Each row was made from one walk, in order. Every step used is in the known rows, and no mark comes twice. Write each row's walk.
Known rows:
c/q/m/y: [ 0.87 -0.52 -2.31  0.24 -5.13  0.13  1.69  1.76  3.25  2.19 -1.30  1.02
  1.35  2.11  3.40 -0.47 -0.97 -1.04]
y/b/q/n: [-0.31 -0.06  1.86 -1.45  2.45  0.56  0.69 -1.28 -2.40 -0.58 -0.57 -1.28
  0.11 -2.82 -1.84  0.06 -0.60 -0.62]
c/y/b: [-0.01  0.95 -1.10  0.87  0.82 -1.96 -0.61 -0.55  0.53 -2.10  0.10  0.62
 -0.73  1.91 -0.68  1.55  2.48  0.22]
q/c/y/b: [ 0.20 -2.41 -1.56  0.18  3.27 -0.81 -1.12 -0.13  0.20 -2.12  0.41 -0.83
  0.24  1.03 -2.04  1.29  0.74  0.89]
q/c: [ 0.60 -2.21  1.45  0.92  0.22 -1.97 -0.12  2.10  0.40 -0.74  1.00 -3.12
  0.12 -0.85  0.74  1.06 -1.57  0.04]
q/m/y: [ 1.17  0.71 -0.77  0.45 -4.20 -1.10 -0.66  1.32  1.77  0.32 -0.85 -0.56
  0.88  0.80  3.63  0.43 -0.50  1.89]
n/y/b/q/m: [ 0.30  1.84  0.47 -0.85  2.43  2.49 -0.56 -1.72 -1.19 -1.44 -0.61  0.07
  0.28 -1.54  0.67 -1.51 -0.55 -0.34]
m/y: [-0.62  1.76  0.77  1.05 -3.75 -2.21 -0.05  1.03  0.77 -0.29 -1.37  1.39
 -0.09  1.51  1.81  0.02 -0.33  0.79]
e/c/q: [ 0.10 -1.69  0.51  2.06 -2.95 -1.26  2.71  1.91  2.01  2.29  1.04  0.00
 -0.86  1.48  0.47  0.41 -0.72 -2.02]
b/y: [ 1.19  1.42  3.29  1.38 -2.01 -2.04  0.35  1.50  0.79  1.57  0.82  1.05
 -1.91 -0.72  0.31 -0.55  1.60 -0.29]
q/c/y: [ 1.71 -2.54 -0.91  0.24 -0.34 -1.86 -0.81  0.91  2.07 -0.30  0.54 -0.34
  0.77  1.78  0.36  0.67 -0.52  0.06]
e/n/y/b: [-1.60  3.29  0.32 -2.74  1.28 -0.34 -2.34 -1.19 -0.73 -1.75  1.45  1.84
 -1.79 -0.64 -0.45  1.08  1.82  2.60]
c/y/b/q: [ 0.54  0.86  0.38  0.26  2.71  0.49  0.19 -1.66 -1.17 -0.24 -1.28  1.38
  0.02  1.57 -1.47 -0.32  1.13 -2.14]
c/q: [ 0.29 -0.56  0.37  1.20 -2.90 -2.17  2.46  2.37  2.11  0.91  0.35 -0.02
 -0.09  1.53  1.82  0.44 -0.23 -3.45]
q/m: [ 2.36 -0.27 -0.13  1.04 -2.60 -2.47 -0.39  1.74  1.70 -0.17  1.72 -3.35
  0.07 -0.25  3.69  1.55  0.02  0.55]
y/b/q/n/e: [-1.64 -0.76 -1.12 -0.07  1.52  1.30  0.13  0.09 -2.82  0.17  0.64 -2.88
  1.58 -3.04 -1.07 -1.00  0.47 -1.51]
m/y/b: [-2.26  2.05  0.29  0.77 -0.19 -0.71 -0.21 -0.09 -1.17 -2.14 -1.77  0.85
 -0.70  0.57 -0.47  1.16  0.95  1.85]
e/c/y: [ 1.74 -0.69 -0.51  2.00 -2.81 -2.57 -0.10  0.06  2.15  1.31  1.06  1.25
 -0.87  3.11  0.25  0.96  0.77  0.88]

Write each row's walk:
[-1.93 -1.17 -1.46 -1.33 -0.81  1.88  1.40 -1.28  1.06 -0.62  0.36  3.05
 -0.21 -0.79 -2.64 -0.97 -0.87  1.23]
e/c/q/n/y/b
[-0.40  0.98 -1.42  0.39 -0.70  0.30 -0.92  0.21 -0.07 -1.60 -1.10 -0.89
  0.21 -0.20  1.49  1.26  0.84  2.68]
q/m/y/b
[ 1.84 -2.79 -1.33  1.92 -3.72 -0.51  1.83  2.11  2.90  2.64  1.51 -1.85
  0.10  0.81  2.18  0.97 -0.77 -1.03]
e/c/q/m
[-1.23  0.17  1.64 -4.10  5.40  3.40 -1.79 -2.05 -2.53 -0.01  0.36  0.77
 -0.12 -2.44 -2.55 -1.10 -1.00  1.03]
e/n/y/b/q/c
[ 0.66 -1.87 -4.30  2.10  1.26  2.60 -0.96 -0.49 -0.74  2.39  1.39 -2.33
  1.62  0.42 -0.55 -0.66  1.65 -0.39]
n/e/c/y/b/q/m
[ 2.05 -2.47  0.75 -0.45  1.48  0.56  0.14 -0.22  0.51  1.67 -0.75 -0.11
  1.50  1.34 -0.55 -1.47 -1.89 -2.57]
b/q/c/y
[-1.41  3.15  1.78 -3.40  3.09  2.10 -1.42 -2.38 -2.24  0.24  0.23  2.26
 -1.22 -1.28 -1.49 -1.00  0.69  0.17]
e/n/y/b/q
[ 0.27  2.15  0.00 -3.62  2.50  2.97 -2.16 -2.37 -1.05  0.66  0.92  0.57
 -0.38 -1.84  0.38 -0.50  0.34  1.08]
e/n/y/b/q/m
[-1.82  2.02  1.94 -0.04  1.85  1.35  0.86 -1.09 -2.85 -0.35 -3.10  1.18
 -0.30 -0.23 -1.02 -0.86 -0.57 -0.57]
m/y/b/q
[-0.83 -0.26 -2.69  0.04 -1.76  1.19  1.26  0.94  1.35 -0.02 -1.64  0.64
  0.90  1.12  1.02  0.28  0.10  0.05]
c/q/m/y/b
[ 0.70  1.02  1.97 -2.80 -1.37  1.16  0.28 -1.68 -0.12  0.14 -0.94  2.36
  0.68 -1.57  0.51 -2.94 -2.46 -0.95]
b/q/n/y
[-0.33 -2.43 -2.01  1.55 -3.93 -1.31 -0.06  1.76  0.43  1.38  2.83 -2.86
  0.86 -1.62  0.47  0.33  0.22  1.69]
q/n/e/c
[-0.06 -0.44 -1.17  2.00  0.66 -1.12 -0.52 -0.93  0.43 -0.70  0.72  0.58
 -1.47  2.04 -2.24  1.82  2.15  1.77]
e/c/y/b
[-1.49  2.70  2.18 -0.33  2.95  1.65  0.44 -1.75 -2.46 -1.75 -1.15  1.90
 -0.67 -0.95 -1.00 -1.87 -0.48 -1.28]
n/y/b/q
[-0.59 -1.98  2.65  0.10  5.71  1.37  0.58 -0.18 -2.94 -0.82 -0.36 -3.13
  0.00 -2.46 -2.39 -0.18 -1.56 -1.54]
y/b/q/c
